Each row was made from one walk, in order. Every step used is in the known rows, and no mark comes twice. Write each row's walk.
In the rows, 100 means zero.
Known rows:
zagi-fuzu: 126,81,112,126,83,122,81,135,65,90,60,124,137,121,111,128,81,124,116,76,113,98,53,94,84,149,110,133,115,107,122,60,97,77,106,107,95,81,85,78,120,98,58,76,110,83,47,119,124,75
detib-dinul-zipa-fuzu: 75,62,132,83,77,112,120,104,72,94,79,130,116,106,129,80,79,118,121,125,113,102,98,88,78,111,125,118,107,108,107,102,87,80,114,70,61,98,54,80,114,124,82,72,56,125,50,113,122,47
rili-fuzu: 126,92,119,114,74,135,105,128,46,62,87,96,125,99,87,120,84,78,91,103,118,48,86,104,86,123,96,137,102,131,102,68,70,72,121,72,68,116,76,95,110,118,72,84,114,113,54,93,146,81
zipa-detib-dinul: 115,80,113,106,59,145,96,115,59,54,79,104,156,94,141,140,103,136,96,122,126,91,87,80,100,120,119,147,95,97,109,93,64,73,123,80,80,103,66,63,137,103,92,100,77,104,15,80,120,38
zipa-fuzu-zagi: 107,80,116,105,56,126,119,123,67,54,86,93,165,104,113,152,107,79,127,75,86,100,94,95,100,110,96,135,97,97,133,81,112,48,122,75,77,100,87,116,113,131,89,51,85,134,54,101,131,47
fuzu-detib: 159,92,123,112,71,110,67,128,74,79,84,94,131,84,110,109,80,97,108,89,140,57,84,70,91,152,89,142,85,123,128,73,102,47,97,81,96,101,60,46,104,144,85,50,117,118,44,92,101,89
detib-dinul: 84,82,134,88,97,123,90,137,54,91,84,128,127,110,127,110,86,125,112,115,125,83,95,96,76,133,108,122,117,109,119,95,88,102,112,89,70,111,53,72,107,130,72,80,100,99,55,91,103,43
detib-dinul-rili: 70,90,136,87,86,122,77,124,59,95,102,126,129,120,116,99,73,106,121,124,126,73,91,82,84,140,128,114,119,117,137,108,77,126,116,101,73,94,60,72,101,115,95,91,94,86,80,108,121,48
rili-fuzu-dinul: 98,102,134,121,75,118,100,119,44,69,78,93,112,81,84,109,74,54,102,118,132,38,82,105,71,142,93,130,111,122,120,78,68,77,131,84,61,136,81,76,112,139,70,87,110,116,58,90,138,94
fuzu-dinul-zipa: 89,100,138,102,65,63,97,119,54,98,74,103,120,56,124,71,48,73,126,136,127,74,68,94,50,142,118,102,100,112,135,99,81,71,114,102,64,140,78,59,138,153,91,73,72,121,58,113,104,94
detib-dinul-zipa-fuzu-zagi: 67,57,136,81,81,114,124,108,78,87,79,124,115,100,126,85,82,109,127,123,107,108,95,100,81,109,119,117,112,105,120,105,94,85,117,75,66,100,56,79,110,138,78,65,63,129,44,106,115,49
zagi-rili-fuzu-detib-dinul: 137,68,153,130,67,102,64,114,86,90,100,115,107,98,114,132,87,80,103,112,166,44,80,81,71,122,75,124,91,122,135,73,96,88,126,87,63,94,70,43,81,84,61,102,99,127,59,95,114,77
fuzu-rili-dinul-zipa: 102,61,157,102,62,67,93,115,44,99,80,85,93,80,116,97,63,95,120,85,98,72,71,51,80,135,148,91,78,111,111,73,64,48,102,110,101,99,91,82,145,117,105,95,86,133,66,140,91,79
zagi-dinul: 81,111,113,92,63,89,71,137,25,109,72,120,155,106,100,115,79,83,115,96,124,106,71,57,97,128,94,114,123,118,116,83,118,51,103,124,92,112,95,94,126,121,92,72,107,90,70,99,93,76
zagi-dinul-zipa-detib: 82,93,109,87,42,82,88,109,38,100,68,119,148,88,117,87,70,94,116,120,123,124,65,56,107,108,116,116,108,115,104,93,96,30,107,110,95,108,95,79,147,110,107,80,75,110,41,104,95,77
detib-dinul-rili-fuzu: 68,86,139,91,89,135,85,116,61,87,98,124,116,121,102,95,77,88,113,128,130,59,94,87,86,141,126,117,124,122,131,106,66,130,123,89,68,100,57,71,93,115,91,96,100,92,79,101,133,56
zipa-detib-dinul-fuzu: 108,80,118,108,57,147,104,104,63,55,75,111,154,112,140,133,96,140,90,128,127,81,84,77,107,116,123,147,85,107,118,98,58,86,117,63,91,111,69,63,127,93,96,93,86,111,26,94,149,31
zagi-rili: 158,84,147,119,59,71,54,138,64,99,107,121,151,99,144,148,77,106,117,108,142,71,67,74,66,116,90,99,85,111,138,69,106,86,116,104,64,100,79,74,107,74,78,98,90,111,68,108,100,71
zipa-fuzu-zagi-dinul-detib: 85,88,122,102,47,118,106,112,51,64,74,94,163,109,102,145,99,63,139,81,87,111,94,79,118,107,92,136,114,102,139,93,125,48,127,84,76,101,99,110,121,128,101,46,99,127,60,101,137,60
detib-dinul-fuzu-rili: 69,74,164,97,93,105,94,109,64,96,81,128,109,128,119,104,81,118,95,111,133,72,92,75,96,127,119,111,92,118,136,105,73,110,100,84,98,115,72,62,104,107,96,85,100,110,72,120,132,37
zipa-fuzu-detib: 139,88,110,125,51,123,99,111,77,61,78,89,152,102,108,134,104,87,116,72,116,71,104,61,97,130,91,155,75,110,116,72,106,23,105,57,82,87,78,83,100,124,94,48,82,135,48,108,140,63
rili-fuzu-dinul-zipa: 95,95,136,113,70,105,114,111,54,75,73,96,101,69,91,82,62,56,101,134,127,50,76,111,67,133,103,123,106,129,116,82,62,69,130,75,59,137,79,71,120,139,74,83,95,126,51,102,139,101
fuzu-zagi: 124,80,135,92,76,109,94,144,60,68,94,96,148,84,113,133,83,88,122,93,97,97,67,117,88,118,95,112,116,106,151,86,104,80,117,116,92,122,76,93,122,156,82,57,126,107,50,79,94,64
dinul-detib: 149,105,130,104,62,124,75,121,31,70,81,91,145,95,116,117,56,100,133,121,98,55,93,86,97,134,115,134,111,135,133,93,109,101,123,71,59,105,59,59,144,100,106,51,128,97,70,114,149,91
zipa-detib-dinul-fuzu-zagi: 100,74,126,103,59,145,109,104,68,53,78,108,151,108,134,136,97,131,92,124,122,90,81,88,111,112,121,146,91,105,130,103,60,90,124,72,96,113,73,62,126,103,95,89,97,114,24,88,143,32

Which walk is each row?
95,104,123,122,48,112,104,105,46,63,68,89,156,91,112,129,80,66,137,106,103,67,103,74,86,135,98,143,100,108,136,91,107,62,128,58,50,108,83,85,128,118,105,57,83,124,73,117,157,74 : zipa-fuzu-dinul-detib
105,60,140,134,73,109,76,115,58,97,53,100,99,116,105,119,72,106,124,67,99,87,55,62,98,164,132,124,111,105,128,59,81,76,116,110,105,77,104,59,138,87,75,92,118,96,62,143,121,90 : zagi-fuzu-rili-dinul-detib
122,87,162,117,68,83,91,104,56,87,82,112,128,122,110,116,69,103,90,93,120,57,74,64,105,116,127,103,59,132,143,90,66,84,86,88,124,118,100,83,125,92,111,75,113,117,77,139,149,59 : dinul-fuzu-rili
107,94,133,86,51,120,96,136,25,83,73,79,124,91,111,117,46,101,146,110,70,45,82,65,80,146,137,131,120,121,113,76,87,97,137,62,64,108,69,75,127,116,91,59,141,128,78,133,149,94 : rili-dinul-detib
98,98,131,109,53,80,101,108,54,84,71,99,132,49,134,81,53,80,119,140,128,79,65,89,63,136,122,117,93,106,130,97,71,59,122,93,69,136,81,53,153,141,98,82,64,119,41,105,112,88 : fuzu-dinul-zipa-detib
103,94,140,89,56,110,101,131,56,89,72,92,113,109,103,107,51,109,118,98,93,35,71,51,79,148,126,131,91,123,120,74,69,84,114,56,101,115,83,73,93,124,86,56,146,152,77,138,158,81 : rili-dinul-fuzu-detib
110,69,136,110,53,131,96,105,75,56,87,115,148,107,144,145,97,127,95,124,131,86,80,80,108,107,113,136,84,98,135,101,67,94,126,75,86,115,80,56,121,87,94,97,89,118,27,89,138,30 : zipa-detib-dinul-fuzu-zagi-rili
80,68,138,83,85,105,110,117,68,98,82,132,109,97,132,74,71,126,117,137,120,97,88,98,72,120,125,109,115,117,110,103,84,95,112,83,70,108,47,68,116,133,79,77,70,111,49,107,103,56 : detib-dinul-zipa
122,65,131,110,48,76,119,90,68,85,77,101,125,85,125,82,71,95,126,102,101,100,84,73,86,101,136,105,67,118,109,85,84,30,100,75,81,91,81,94,145,111,108,67,38,137,49,136,124,74 : dinul-zipa-fuzu-rili
86,90,138,83,64,105,82,132,43,80,81,102,143,93,96,125,73,60,136,103,100,118,72,93,112,119,86,117,141,114,160,99,127,81,126,121,91,123,90,81,132,148,97,49,137,101,63,81,100,83 : fuzu-zagi-dinul-detib
129,79,163,109,46,75,69,129,72,105,95,111,125,108,128,134,59,103,123,108,131,45,65,49,66,125,108,107,79,116,141,68,89,97,120,76,78,101,87,62,86,78,78,84,117,149,78,140,130,80 : zagi-rili-dinul-fuzu-detib
119,71,132,115,49,108,101,121,73,61,90,98,168,103,122,161,107,77,131,78,100,100,90,87,92,101,88,120,91,94,147,79,115,57,124,81,71,94,91,108,104,111,85,65,84,137,55,103,130,49 : zipa-fuzu-zagi-rili
116,79,131,116,82,144,94,114,76,66,82,100,94,96,79,102,93,77,93,103,145,38,95,95,91,141,86,153,105,130,111,79,76,71,120,65,74,110,61,52,83,137,63,76,118,124,44,84,135,86 : rili-fuzu-detib-dinul
109,83,113,104,53,143,85,105,60,58,93,103,158,103,133,128,92,121,102,129,129,80,86,73,108,126,137,139,93,104,121,102,56,90,127,83,82,97,70,60,130,92,106,105,74,95,35,89,132,38 : zipa-detib-dinul-rili
126,79,151,109,52,75,68,143,53,103,100,108,134,97,135,147,62,105,130,106,120,56,65,62,50,124,104,97,92,107,126,63,93,92,128,95,61,94,82,80,102,79,70,96,106,131,78,126,106,73 : zagi-rili-dinul
125,82,167,100,61,91,92,121,72,82,99,120,140,120,118,136,67,96,111,109,116,75,62,90,95,103,102,102,86,124,172,97,92,111,106,88,104,127,95,84,99,102,93,61,131,131,72,122,152,60 : dinul-fuzu-zagi-rili
83,111,131,97,60,85,76,114,53,108,68,125,137,123,86,100,74,80,107,96,140,87,73,42,116,128,91,126,103,129,132,92,107,56,92,96,117,119,102,68,101,114,104,56,129,112,75,113,128,84 : zagi-dinul-fuzu-detib
101,74,137,121,44,104,100,103,45,67,71,76,133,107,108,142,94,79,131,69,85,69,104,46,103,128,124,127,80,102,117,74,90,44,118,68,81,86,99,101,131,99,111,76,82,136,75,138,145,60 : zipa-fuzu-rili-dinul-detib
113,84,133,99,80,120,62,110,88,89,95,108,113,103,102,92,79,90,114,103,154,55,93,66,94,164,106,137,101,121,140,93,91,89,106,87,93,89,53,31,86,135,94,64,108,105,60,95,106,73 : fuzu-detib-dinul-rili
110,70,163,111,62,84,79,113,30,87,75,71,100,88,111,120,62,90,125,85,95,52,85,46,96,146,141,109,89,115,123,78,76,71,116,101,95,100,89,70,147,107,109,89,115,120,77,137,112,80 : fuzu-rili-dinul-detib
114,81,133,105,73,139,110,132,56,52,93,92,119,91,81,128,91,63,102,102,109,64,80,124,94,118,88,132,115,121,124,75,80,79,130,87,80,125,83,96,111,145,68,76,130,119,45,78,133,76 : rili-fuzu-zagi
67,93,112,89,50,78,98,108,41,106,65,123,145,104,104,86,73,76,125,102,115,126,75,55,98,106,105,111,113,118,107,93,113,25,104,100,86,105,97,100,133,117,103,66,68,120,61,119,110,81 : zagi-dinul-zipa-fuzu
83,76,130,81,54,93,96,122,62,83,82,105,142,81,110,107,82,72,129,105,105,136,58,94,108,103,101,113,124,108,140,98,107,53,116,126,99,124,96,87,139,149,95,64,101,118,35,84,87,73 : fuzu-zagi-dinul-zipa-detib
67,103,145,102,60,72,75,112,32,112,71,122,135,131,91,110,76,77,99,91,130,96,71,36,118,121,103,101,97,127,136,98,98,58,90,118,120,119,117,88,124,102,113,79,116,104,90,125,120,69 : zagi-dinul-fuzu-rili
123,67,133,100,81,108,79,107,92,96,80,109,99,87,119,73,70,104,112,113,146,70,89,77,85,145,105,137,96,120,121,91,96,64,103,76,89,98,45,27,99,151,81,54,91,125,40,96,97,82 : fuzu-detib-dinul-zipa
97,74,133,122,51,101,107,109,51,72,75,77,136,106,112,144,101,86,122,61,88,75,101,47,96,125,122,124,74,99,111,69,81,30,112,77,88,87,101,111,122,104,106,79,70,142,68,135,129,53 : zipa-fuzu-rili-dinul
131,74,153,134,45,83,78,104,70,86,95,108,121,78,128,126,73,71,110,133,155,56,68,86,65,114,91,109,84,114,134,77,79,83,139,87,49,114,85,52,111,78,74,117,75,130,55,102,124,85 : zagi-rili-fuzu-dinul-zipa-detib
144,76,112,99,44,101,113,101,63,68,79,104,143,65,142,88,63,124,109,137,112,101,68,87,86,100,140,121,76,120,100,84,67,45,114,73,80,106,66,68,160,105,102,80,51,129,18,112,123,73 : dinul-zipa-detib
103,74,123,81,40,107,119,127,47,82,72,87,123,75,128,95,47,119,131,123,78,71,64,67,73,126,150,125,95,109,90,70,58,59,131,65,74,107,72,86,138,122,88,79,90,149,44,130,133,77 : rili-dinul-zipa-detib
121,65,135,143,80,101,70,118,67,92,61,113,114,116,107,126,90,110,105,59,120,99,52,76,94,153,119,119,97,102,128,59,86,60,99,128,115,78,103,69,138,89,73,95,102,84,51,127,104,73 : zagi-fuzu-rili
158,73,148,135,58,95,61,119,82,84,104,106,116,95,115,136,82,78,106,108,162,43,76,80,75,119,74,119,86,123,132,64,97,79,123,88,65,96,77,51,87,81,66,97,104,128,57,98,119,88 : zagi-rili-fuzu-detib
89,75,125,78,46,98,129,126,49,85,70,92,122,85,119,96,54,103,142,107,69,72,77,64,64,125,145,119,98,109,91,68,73,57,127,55,65,99,78,106,121,125,87,63,82,159,61,146,141,79 : rili-dinul-zipa-fuzu
119,81,164,105,47,76,74,134,59,104,97,120,130,110,133,140,59,108,124,112,121,50,62,56,64,116,110,96,86,116,140,70,87,102,124,84,69,101,92,78,95,67,80,92,116,141,84,141,135,73 : zagi-rili-dinul-fuzu
80,79,136,76,68,84,96,127,53,92,82,109,135,83,98,100,73,69,130,102,102,130,59,95,102,105,95,103,132,111,144,99,114,57,110,128,100,123,94,94,133,156,94,55,111,114,49,88,84,81 : fuzu-zagi-dinul-zipa
